Each row was made from one path, in order. Every step used is in the known rows, and no mark comes twice. Write each row's path.
Known rows
fosa-nagek-fasi-kiza-sitep: +2.06,+1.65,-2.09,+0.34,+0.62,-1.14,+3.71,-1.23,-0.64,+0.02,-5.70,-3.33,+1.62,+1.39,-3.01,-3.00,+0.88,+2.99,-3.51,+1.55,-0.61,-1.10
mirud-fasi-nagek: -3.23,+2.93,-1.83,-0.21,-0.37,+0.63,-2.67,+0.10,+4.10,-2.81,+0.70,-1.16,-1.40,+1.19,+7.40,-0.24,-0.89,-1.40,+2.89,-1.44,+0.85,+0.91
fosa-nagek-fasi-kiza: -0.75,-1.67,+2.86,-0.73,+0.29,-1.66,+2.08,-1.91,+2.02,-0.03,-3.69,-2.54,+1.66,+1.92,-1.86,-4.20,+1.19,+3.72,-2.82,-1.30,-0.94,+1.39
fosa-kiza-sitep-mirud: +0.93,-0.27,-2.80,-2.47,-0.61,+0.97,+1.37,+1.15,+0.22,-1.03,-0.54,+3.51,-0.08,-3.96,-0.40,+0.66,+0.42,+0.83,-3.86,-0.23,+3.98,-6.54
nagek-fasi-kiza: +0.10,-1.11,+0.57,+0.50,+1.16,-1.48,+2.02,-1.78,+1.09,-1.62,-2.99,+2.44,-0.55,+1.98,-0.57,-1.20,+1.82,+3.40,-1.31,-3.40,-1.69,+1.03
sitep-fasi-kiza-nagek: -1.54,-2.58,-0.01,-1.20,+0.61,-3.17,+2.35,-0.11,+2.96,+1.73,+2.28,+0.07,-1.89,+2.48,+4.11,+1.37,-0.20,+1.12,-1.84,-0.86,-0.67,-0.29
sitep-fasi-nagek: -2.75,-1.75,-2.61,+1.37,-0.84,-1.68,-0.32,+0.08,+6.97,-1.87,+1.42,+0.28,-0.41,+3.27,+7.56,+1.33,-1.78,+3.41,+3.06,-1.16,-1.60,-1.58
vomet-mirud-fasi: -2.44,-0.05,-1.82,+5.58,+1.38,+5.24,-1.51,+0.46,+1.17,-1.97,+3.44,+2.55,-2.00,+0.28,+1.61,+0.10,-0.95,-3.72,+1.56,-2.88,+0.33,-0.95
nagek-fasi: -1.13,-2.42,+0.61,+1.07,-0.07,+1.34,-0.46,-0.89,+0.46,-2.72,-1.04,+1.69,-0.21,-0.21,-2.22,-1.43,+0.57,+3.20,+0.59,-3.16,-2.55,-1.74
kiza-nagek-fasi-sitep: +2.25,+1.78,+2.86,+0.05,-0.68,-1.19,-1.21,+0.89,-4.17,-0.41,+2.00,-1.26,-1.33,-2.25,-0.92,-0.11,+0.18,-0.56,-0.65,+0.29,-1.03,+2.14
mirud-fasi-kiza: -1.53,+1.72,-1.57,-0.83,+2.34,-0.13,+0.42,-2.72,+3.53,-1.25,+0.11,+0.55,-1.76,+2.78,+1.43,+0.05,-0.21,-1.49,-0.90,-3.42,+1.42,+1.82
mirud-fasi: -3.13,+0.93,-2.64,+0.26,-0.14,+3.12,-2.41,-1.70,+2.14,-2.39,+2.07,+0.17,-2.05,+0.27,+0.60,-0.49,-1.21,-1.99,+1.25,-2.54,-0.11,-1.31
nagek-fasi-sitep-kiza: +2.35,+3.02,+2.64,+1.78,+0.53,-2.16,+0.36,+0.03,-5.17,-1.90,-0.44,+2.97,-0.77,+2.71,-3.86,-0.71,+0.67,+2.29,+3.60,-1.05,-1.40,+3.90
fasi-sitep-fosa-nagek: +5.64,-1.42,+2.41,-0.75,-1.78,+0.99,-2.42,-1.55,-0.02,+0.50,+2.54,-0.84,+3.24,+2.20,-2.57,+1.17,+0.38,+1.64,+0.72,+2.10,-0.30,+2.25
fosa-kiza-nagek-fasi: -1.96,-1.79,+4.70,-3.89,-4.67,-1.68,+0.42,+0.79,-3.52,+0.37,+0.07,+1.27,-1.48,-1.99,+0.47,-3.88,+0.65,-0.47,+0.88,-1.56,-0.90,-1.08
nagek-fasi-sitep: +2.07,+1.96,+1.30,+2.12,-1.07,-0.38,-1.57,-1.45,-1.79,-3.24,+0.15,+0.91,-0.09,-1.01,-2.70,-0.18,-0.31,+1.59,+0.52,-0.45,-1.42,+2.88
fosa-nagek-fasi-sitep: +1.33,+0.93,+2.52,+0.51,-1.84,-0.39,-1.87,-0.68,-0.72,-1.41,-0.64,-3.64,+1.70,-1.06,-4.24,-2.61,-0.95,+2.06,-1.30,+1.12,-0.38,+2.69
kiza-fasi-sitep-fosa-nagek: +8.21,+2.17,+5.02,-2.54,-1.76,+2.48,-0.55,-0.71,+0.62,+1.45,-0.48,-2.41,+2.09,+0.99,-3.57,+1.44,-2.89,-0.70,-0.35,+3.30,+0.43,+3.01
vomet-mirud-fasi-kiza-fosa-nagek: -5.66,-0.68,-1.05,+2.03,+2.40,+1.47,+0.55,+1.48,+0.02,+3.56,-1.28,-3.15,+1.56,-1.94,-0.28,-1.14,+0.45,-3.68,-2.01,+2.04,+0.75,+3.70
kiza-fosa-nagek-fasi-sitep-mirud: -2.91,+0.31,+2.34,-1.25,+1.38,-2.16,-0.67,+1.52,-0.69,+2.16,-1.89,-4.25,+3.03,-7.51,-4.88,-1.38,-0.78,+1.61,-4.96,+2.99,-0.67,+1.77
kiza-nagek: -1.26,-4.06,+0.17,-0.39,-0.06,+1.42,-2.98,+1.03,-2.49,+0.66,+2.09,-0.75,-1.04,-1.16,+2.43,+1.79,+1.75,-0.94,-1.16,-1.85,+0.46,-3.14
sitep-kiza-fosa-nagek: -6.18,-6.13,+0.00,-2.21,+0.22,-0.67,-2.52,+1.06,-3.77,+3.90,-3.25,-3.52,+2.36,+0.70,-3.68,-0.37,+1.30,+1.55,+1.64,+0.90,-0.10,-0.76
fasi-kiza-nagek: +0.36,-3.40,+0.54,-1.81,+1.79,-1.09,-0.31,+0.19,-1.61,+1.70,+0.76,-0.05,-0.94,+0.91,+3.14,+1.95,+3.57,-0.43,-3.38,-2.39,+2.13,-0.33
fosa-nagek-fasi: -2.68,-2.02,+2.13,-0.31,-1.39,+0.59,-0.61,-0.78,+0.45,-1.25,-1.90,-3.05,+1.22,-0.32,-2.87,-4.41,-0.48,+2.78,-0.78,-1.11,-2.00,-2.06
sitep-fasi: -3.19,-3.39,-2.16,+0.46,-1.13,+0.44,+0.61,-1.24,+5.39,-1.83,+2.12,+1.91,-1.39,+2.46,+0.92,+1.74,-2.52,+3.54,+0.72,-1.64,-1.57,-4.29

Write each row's path
-1.74,+2.98,-0.91,+4.80,+2.78,+1.06,-0.76,+2.72,-6.09,+1.69,+1.36,+1.04,-0.29,-0.64,-2.95,+2.77,+0.01,-5.25,+3.93,+2.26,+0.49,+5.47	vomet-mirud-fasi-sitep-kiza-fosa
-3.07,+3.88,-1.60,+0.06,+1.76,-1.18,-2.59,+0.89,-4.03,+1.10,+0.05,-0.74,-1.00,+0.04,-4.70,+2.27,-0.23,-3.34,+3.82,+1.35,+0.21,+5.32	mirud-fasi-sitep-kiza-fosa
-2.98,-5.79,-3.23,-0.92,+2.62,-1.26,-1.28,-0.63,+0.68,+2.06,-3.60,-1.14,+0.52,-0.46,-1.67,+3.49,+3.31,+2.45,-2.32,-0.38,+0.93,+1.78	fasi-kiza-fosa
+3.39,+2.20,-3.89,+2.23,+2.19,-1.01,+3.50,-1.10,-0.12,-1.89,-5.44,+1.12,-0.30,+1.29,-1.43,+0.21,+1.82,+3.17,-1.95,-0.10,-0.28,-0.58	nagek-fasi-kiza-sitep
-6.57,-0.83,-1.73,-3.02,+1.78,-0.90,-0.96,-0.78,+2.46,+3.38,-2.49,-6.08,+2.23,-1.44,-1.87,-1.29,-0.23,-1.84,-2.80,+1.51,+1.09,+3.35	mirud-fasi-kiza-fosa-nagek
-4.49,-6.17,-1.91,-3.39,+1.31,-1.15,-1.61,+0.12,+1.07,+3.47,-3.99,-5.17,+2.80,-1.05,-2.67,+0.22,+2.30,+2.66,-3.76,+1.45,+1.64,+1.54	fasi-kiza-fosa-nagek
+6.48,-1.33,+4.12,-3.51,-4.61,-1.78,-1.03,+0.38,-2.21,+2.46,+4.48,+3.47,+0.18,+1.28,+0.07,+1.81,+0.91,-1.59,+2.65,+0.71,+1.33,+2.41	fasi-sitep-fosa-kiza-nagek
+5.71,+3.80,+4.98,+0.65,-3.13,+0.88,+0.57,+1.86,-3.26,+2.68,+7.12,+4.04,-0.98,+0.82,+1.68,+0.01,-0.51,-7.95,+4.36,+1.30,+1.39,+4.13	vomet-mirud-fasi-sitep-fosa-kiza-nagek
+2.67,+2.26,+2.62,+1.40,+2.36,-0.85,+0.42,+0.15,+0.42,-3.08,+1.60,+2.58,-0.28,-3.82,-1.02,+0.54,-0.82,+1.12,-4.07,-0.93,-0.64,+0.17	nagek-fasi-sitep-mirud
-6.39,-6.86,-1.86,-1.96,-0.58,+1.11,-4.57,+0.62,-0.19,+2.24,-3.00,-5.16,+2.84,-3.41,-3.78,+0.06,+0.31,+1.85,-1.90,+0.81,+0.70,-2.02	kiza-fosa-nagek
+5.88,-1.86,-4.04,+1.56,+0.18,+3.21,-0.28,-1.00,-0.17,-0.51,-0.19,+2.35,+1.55,+3.20,-0.30,+3.59,+1.40,+2.12,+1.57,+1.28,-0.87,-5.77	kiza-sitep-fosa
+6.03,+3.87,+0.86,+6.02,+0.48,+4.01,-1.10,+0.40,-0.49,-1.13,+5.88,+4.52,-0.41,+2.45,+0.86,+2.24,-0.86,-4.92,+3.65,+1.10,-0.52,+4.28	vomet-mirud-fasi-sitep-fosa
-0.89,+1.34,-7.46,+2.06,-0.58,-0.50,+1.80,+0.45,+5.14,-2.31,-0.85,-0.94,-0.34,+2.10,+7.31,+2.05,-2.21,+3.56,+2.34,+2.17,-0.47,-4.06	kiza-sitep-fasi-nagek
-0.48,-0.28,+5.35,-0.21,+0.56,-2.28,+1.39,+1.46,-6.46,+1.04,-0.59,+1.74,-2.24,+1.59,-0.80,-2.20,+1.40,-0.16,+2.56,-1.99,-3.63,-1.00	sitep-kiza-nagek-fasi
+7.60,+1.16,+4.98,+1.12,-1.40,-1.15,-0.04,-0.01,-2.96,+0.97,+2.85,+1.52,-0.61,+0.78,-0.91,+0.89,+0.09,-0.62,+2.02,+1.78,-4.29,+2.39	kiza-nagek-fasi-sitep-fosa
+1.34,+3.52,-1.24,+6.05,+1.60,+3.65,-1.30,+0.39,-1.08,-2.56,+4.49,+1.88,-1.70,-0.70,+0.32,+1.75,-1.52,-5.44,+0.81,-0.09,+2.09,+3.84	vomet-mirud-fasi-sitep
+2.76,+0.12,-6.64,+1.22,+2.95,+0.22,+0.77,-1.40,+0.33,-1.23,-4.00,+0.40,-0.53,+1.60,+0.06,+2.74,+2.83,+1.75,-2.90,-0.37,+2.92,-1.88	fasi-kiza-sitep
-1.06,+6.18,-3.70,-2.46,-0.16,+1.40,+2.08,+0.08,+1.12,-1.11,+0.03,+1.93,-1.55,-4.20,+1.63,-1.35,-1.69,-3.15,-2.49,+0.03,+3.78,-4.33	fosa-kiza-sitep-mirud-fasi
-1.79,-2.76,-2.56,-0.01,+0.73,-2.24,+2.77,-2.38,+6.58,-0.66,+0.54,+2.39,-0.66,+4.63,+1.38,+2.12,-0.84,+3.73,-1.71,-2.34,-1.30,-0.65	sitep-fasi-kiza
+2.05,+3.55,+6.82,-3.88,-1.22,-3.79,+2.03,+1.69,-3.13,+0.98,+2.64,+3.05,-1.51,-5.81,+0.02,-2.16,-0.27,-2.17,-3.38,+0.77,+0.43,+1.21	fosa-kiza-nagek-fasi-sitep-mirud
+5.26,+0.26,+5.00,-5.63,-5.37,+0.12,+0.35,+1.13,+3.77,+1.35,-2.44,+2.06,+0.14,+2.38,+6.26,+1.52,-0.96,+1.16,+5.86,+0.72,+0.75,+2.07	sitep-fosa-kiza-fasi-nagek
-0.88,+6.17,-2.97,-2.95,-0.12,-0.50,+2.01,+1.85,+3.33,-1.00,-0.01,+0.64,-0.41,-4.34,+7.12,-1.79,-1.67,-2.28,-0.03,+1.74,+4.22,-2.57	fosa-kiza-sitep-mirud-fasi-nagek
+2.20,-3.30,+4.38,-0.74,-2.47,+0.79,+0.50,-1.75,+1.27,+0.38,-0.32,-0.89,+2.42,+2.05,-1.89,-3.38,-0.87,+3.21,+1.99,+0.01,-4.66,-1.60	sitep-fosa-nagek-fasi
+4.74,-2.06,-2.50,+0.37,-0.88,+2.30,-0.40,-0.51,+0.26,+0.95,-1.16,-1.69,+3.61,+2.44,-1.16,+1.16,+0.16,+1.47,+0.52,+2.92,-0.02,-5.47	kiza-sitep-fosa-nagek
-0.90,+5.17,-5.47,+1.76,+3.68,+3.07,+0.84,+0.12,+1.84,-1.96,+0.76,-0.28,-1.48,-4.14,+2.09,+0.33,-1.37,-3.14,-3.77,+0.48,+2.90,-5.54	kiza-sitep-mirud-fasi
-0.54,+0.86,+0.94,+3.00,+3.82,+1.41,+1.39,+0.70,-2.12,+1.44,+3.21,+0.71,-2.74,+0.87,+4.71,+0.46,+1.56,-6.79,-1.27,-1.58,+1.63,+2.77	vomet-mirud-fasi-kiza-nagek
-0.11,+5.63,+0.57,+0.79,+1.50,-0.54,-0.81,-0.90,-2.83,-1.23,+2.79,+1.60,-1.20,+3.91,-2.68,+1.31,-0.45,-2.99,+4.12,-0.67,+1.70,+4.34	mirud-fasi-sitep-kiza
-0.99,-2.29,+3.03,-0.27,+0.31,-0.02,-1.09,+0.89,-3.05,-0.06,+0.73,-0.63,-1.67,-1.19,+1.37,-1.46,+0.48,+0.72,-0.26,-2.03,-2.41,-2.26	kiza-nagek-fasi
-1.38,+1.47,-4.96,-1.72,-5.02,-1.88,+3.23,+1.47,+5.30,-1.01,-1.66,+0.99,-0.07,+1.74,+5.69,+0.57,-2.42,+3.57,+3.50,+2.11,+1.50,-3.89	fosa-kiza-sitep-fasi-nagek
-5.99,-4.33,+1.03,-1.30,-0.79,-0.39,-1.41,+0.35,-0.77,+1.90,-4.28,-5.60,+2.26,-3.36,-5.11,-3.79,-0.72,+2.32,-0.97,+1.75,-2.59,-1.05	kiza-fosa-nagek-fasi
